Known rows, with every way that one mark hangs from another
livo[fepi[zire] mumem[lafo]]: [ 0.31 -1.07 -4.60 -2.67  2.65  2.70 -0.28 -0.96 -1.99 -1.87 -4.79 -4.66
 -1.12  2.25  4.01 -2.05 -5.94 -3.87 -2.28  5.03]
sidab[fepi[zire] nonosi[bupot livo[mumem[lafo]]]]: [-2.62 -3.43 -3.80 -4.05  2.29  4.35  2.06  0.32 -2.09 -3.41 -1.03 -4.69
 -5.63  1.88  2.24  1.99 -0.96 -2.58 -1.41  1.05]
mumem[livo]: [ 1.17 -1.60 -3.56 -0.84  5.93  3.31  0.67 -2.21 -0.25 -2.08 -7.83 -6.77
  1.30  5.80  1.66 -2.59 -4.24 -5.33 -6.01  3.21]
nonosi[bupot sidab[fepi]]: [ 2.40 -1.86  1.81 -4.51  5.85  2.62 -0.93 -0.69 -0.71 -0.86 -3.92 -4.66
 -0.85  1.90 -3.23  0.88  1.27 -5.12  0.90  5.00]
sidab[fepi nonosi]: [ 1.54 -4.00 -3.91 -4.50  5.33  2.42 -1.14 -0.17 -0.47 -2.14 -6.68 -5.80
 -1.69  3.53 -1.08 -0.08 -1.10 -2.54 -1.07  2.11]
nonosi[bupot livo sidab]: [-0.64 -0.82  0.84 -1.32  3.97  4.08 -0.02 -0.56  1.71 -1.82 -3.92 -6.01
  0.47  3.67 -0.20  0.77  0.60 -5.64 -2.59  4.77]
livo[mumem]: [ 3.55 -2.22 -1.95 -1.62  4.59  1.97 -0.16 -1.01 -0.96 -2.24 -8.15 -5.25
 -0.93  3.19  3.03 -1.73 -4.82 -1.02 -5.13  3.38]
livo[mumem[lafo[fepi[zire] nonosi[bupot sidab]]]]: [ 0.92 -1.82  2.22 -6.32 -0.32  2.98 -0.33 -1.25 -3.04 -4.82  0.72 -1.40
 -2.39  0.14  2.28  4.12 -1.70 -0.73 -0.99  3.42]
zire[fepi]: [ 3.43 -2.57 -2.43 -3.49  5.90  2.57 -0.83 -0.53  0.31 -0.31 -6.66 -5.27
  2.30  3.67  0.36 -1.70 -3.48 -3.44 -1.83  5.45]
lafo[nonosi[bupot livo[fepi[zire] mumem] sidab]]: [-0.33  0.91  1.93 -1.84 -1.99  4.71 -1.10 -0.01 -0.44 -2.45  0.06 -1.82
 -1.80  0.90  4.38  0.03 -0.27 -1.85 -1.05  4.66]
livo[fepi[zire] mumem[lafo[nonosi]]]: [ 0.74 -0.74 -3.49 -3.41 -0.28  2.78 -1.13 -1.40 -1.83 -4.13 -2.89 -3.45
 -1.50  1.40  5.44 -0.81 -5.25 -0.93 -3.35  3.50]
nonosi[bupot livo[fepi mumem] sidab]: [ 2.31  1.77  1.11 -0.73  2.53  4.13  0.00 -0.79  0.20  0.54 -3.44 -1.29
 -1.20  2.47  1.93 -2.97 -1.32 -4.06 -1.37  5.59]
mumem[lafo[nonosi[bupot sidab]] livo[fepi[zire]]]: [-2.86  0.60 -0.55 -3.36 -0.71  3.57 -0.22 -3.09 -1.90 -4.57  0.67 -3.14
 -0.14  2.93  1.87  1.46 -2.15 -6.08 -1.35  4.72]
sidab[fepi[zire] nonosi[livo[mumem]]]: [-1.70 -4.06 -4.31 -3.55  2.95  4.98  0.17  2.02 -0.73 -1.62 -3.94 -5.19
 -4.31  2.69  3.52 -1.02 -1.40 -1.85 -2.77  1.19]
nonosi[livo sidab[fepi]]: [ 0.10 -1.51 -1.20 -3.61  6.93  5.25 -1.18  0.39  2.10  0.89 -4.40 -5.23
 -0.22  3.57 -0.50 -3.49  0.36 -7.19 -2.62  4.14]
nonosi[bupot livo[mumem[lafo]] sidab[fepi[zire]]]: [-2.56 -1.89 -0.23 -4.40  3.93  5.08  1.12  0.16 -1.50 -1.22  0.20 -3.85
 -4.09  1.25  1.19  0.45 -0.48 -6.04 -1.52  3.52]
livo[mumem[lafo]]: [ 1.93 -2.16 -3.73 -2.70  5.04  1.90  0.74 -2.22 -1.28 -3.35 -6.80 -5.13
 -1.60  3.44  2.99 -1.31 -6.23 -2.42 -5.97  2.90]
nonosi[livo sidab]: [-1.40 -1.36 -1.44 -1.67  4.96  4.45 -1.09 -0.30  2.72 -1.09 -5.44 -6.35
  1.16  4.73  1.20 -1.76 -1.53 -6.50 -4.71  4.45]
nonosi[bupot livo[fepi[zire]] sidab]: [-2.33  0.38 -0.12 -1.14  1.32  4.97 -0.83  0.80  0.96 -0.55 -2.04 -5.48
  0.88  2.71  0.88 -0.08  0.87 -7.14  0.99  6.72]

Rows
[-2.41 -1.14  0.51 -5.22  0.60  5.28 -0.11 -0.61  0.31 -3.86  1.68 -4.22
  0.04  1.77  1.57  3.37  1.28 -4.61 -1.43  3.54] -> mumem[lafo[fepi[zire] nonosi[bupot livo sidab]]]
[-3.41 -2.39 -2.01 -6.05  3.05  4.43 -0.60 -2.13 -1.54 -3.78 -0.19 -4.50
 -1.50  3.09  1.43 -0.15 -2.29 -6.83 -3.79  2.59] -> mumem[lafo[nonosi[sidab[fepi[zire]]]] livo]
[ 0.44  1.96 -0.19 -3.18  1.22  2.88 -0.10 -4.64 -1.22 -3.87 -0.98 -1.49
  0.11  3.52  0.77 -0.39 -2.49 -5.41 -2.37  4.15] -> mumem[lafo[nonosi[bupot sidab]] livo[fepi]]
[ 1.41 -1.20 -0.33 -3.57  6.23  5.02 -0.49  0.23  0.58  1.40 -4.38 -2.59
 -2.61  2.73  1.54 -4.58 -1.56 -4.58 -3.63  3.41] -> nonosi[livo[mumem] sidab[fepi]]
[-0.12 -0.54 -5.43 -0.93  2.95  3.84 -1.03 -0.25  2.05 -1.19 -6.27 -5.09
  0.33  4.87  2.17 -2.91 -1.96 -3.97 -2.21  3.34] -> sidab[nonosi[livo[fepi]]]
[-0.43 -0.47 -4.66 -0.98  3.44  4.15 -0.25 -0.81 -0.83 -0.67 -5.83 -6.29
  1.77  4.76  2.70 -3.25 -3.87 -6.77 -2.36  5.21] -> mumem[livo[fepi[zire]]]
[-1.34 -1.06 -1.70 -5.36  4.61  4.90 -1.31 -1.36  1.80 -2.34 -1.06 -4.00
 -1.28  2.89  0.85 -2.07 -0.41 -5.70 -4.30  2.19] -> mumem[lafo[nonosi[livo sidab[fepi]]]]
[ 1.93 -2.63 -2.43 -5.47  1.33  3.33 -0.39 -0.94 -2.36 -4.11 -2.46 -3.30
 -1.48  1.05  4.65  0.80 -4.05  0.32 -3.94  2.18] -> livo[mumem[lafo[fepi[zire] nonosi]]]
[ 3.43 -1.27  1.05 -5.50  2.84  2.99 -2.73 -1.17  0.41 -2.28 -3.77 -2.80
  1.64  2.35  0.40  0.26 -0.74 -1.95 -2.12  3.84] -> lafo[fepi nonosi[sidab]]
[-0.68  0.46 -3.29 -1.07  1.55  4.57  1.79 -0.56 -1.16 -1.46 -2.26 -4.51
 -1.91  2.16  4.04 -1.36 -2.70 -4.65 -1.90  4.57] -> nonosi[bupot livo[fepi[zire] mumem[lafo]]]
[-0.43 -1.50  2.60 -4.15  0.59  5.30 -0.38  0.93 -0.94 -2.43  0.66 -2.67
 -3.82  0.29  2.66  1.23  1.62 -1.72 -1.49  2.74] -> lafo[nonosi[bupot livo[mumem] sidab[fepi[zire]]]]
[-2.33 -1.27 -3.75 -0.73  0.02  4.23 -0.16  0.96  0.37 -2.53 -3.10 -6.23
 -0.61  3.41  2.04  1.62  0.51 -3.93  0.89  4.02] -> sidab[nonosi[bupot livo[fepi[zire]]]]
[-3.69  0.69 -0.66 -2.93 -0.88  4.72 -0.95 -1.02  0.71 -3.70  1.27 -4.26
 -0.10  2.01  2.36  1.54  0.09 -5.73 -0.78  4.85] -> mumem[lafo[nonosi[bupot livo[fepi[zire]] sidab]]]
[ 4.56 -1.62 -3.22 -4.56  6.03  2.58  0.65 -1.89 -1.92 -1.22 -6.05 -2.81
 -0.84  2.79  2.17 -2.30 -5.17 -2.18 -4.07  3.21] -> livo[mumem[lafo[fepi]]]
[-1.07 -0.36  0.44 -3.34  1.82  2.80  0.59 -4.57 -1.21 -5.95 -1.38 -3.69
 -0.70  3.90  0.87  2.23 -2.42 -4.62 -4.89  2.62] -> mumem[lafo[nonosi[bupot sidab]] livo]
[-1.36 -0.17 -5.58 -1.48  2.79  4.82  0.63 -0.07 -0.19 -0.80 -3.86 -4.87
 -1.22  3.11  5.41 -3.89 -4.87 -5.25 -3.88  4.37] -> nonosi[livo[fepi[zire] mumem[lafo]]]
[ 2.66 -0.74 -0.57  0.09  3.74  3.90  1.68 -0.71 -0.04 -1.76 -5.48 -5.14
 -1.90  3.06  2.85 -1.04 -1.77 -1.73 -4.55  3.01] -> nonosi[bupot livo[mumem]]
[ 2.65  1.31 -2.00  0.37  3.87  4.13  0.22 -0.72  1.43  0.04 -5.35 -5.43
  1.26  3.55  0.69 -2.61  0.06 -5.20 -0.93  5.37] -> nonosi[bupot livo[fepi]]
[-1.01 -3.46 -2.08 -2.93  1.99  4.49  1.20  1.62 -1.69 -2.32 -2.41 -4.67
 -5.15  1.75  2.11  1.55  0.69 -1.25 -0.52  1.34] -> sidab[fepi[zire] nonosi[bupot livo[mumem]]]
[ 2.26 -1.00 -1.64 -1.17  2.09  4.13 -0.24 -1.01  0.93 -3.20 -5.11 -4.19
 -1.31  3.15  5.61 -2.56 -3.02  0.53 -7.68  1.22] -> lafo[nonosi[livo[mumem]]]
[-3.17 -2.77 -1.53 -3.90  5.13  5.86 -1.34  1.86  1.47  0.40 -2.86 -6.84
 -0.36  2.97  0.50 -1.50  0.77 -7.88 -1.60  4.60] -> nonosi[livo sidab[fepi[zire]]]
[ 1.51 -0.19 -4.78 -0.85  2.07  3.80 -0.28 -0.37  0.53 -1.04 -6.20 -2.52
 -2.03  4.19  4.06 -3.93 -3.84 -1.35 -3.30  2.74] -> sidab[nonosi[livo[fepi mumem]]]
[ 2.19 -2.25 -1.63 -2.72  3.73  4.03  1.34  0.03 -1.02 -1.56 -3.93 -2.96
 -4.91  2.44  1.02 -0.31  0.18 -0.61 -1.72  0.96] -> sidab[fepi nonosi[bupot livo[mumem]]]
[ 2.28 -0.98 -4.81 -3.96  7.24  3.85  1.57 -2.94 -1.06 -1.16 -5.80 -4.51
  1.37  5.26  0.92 -3.11 -4.54 -6.53 -4.88  2.94] -> mumem[lafo[fepi] livo]
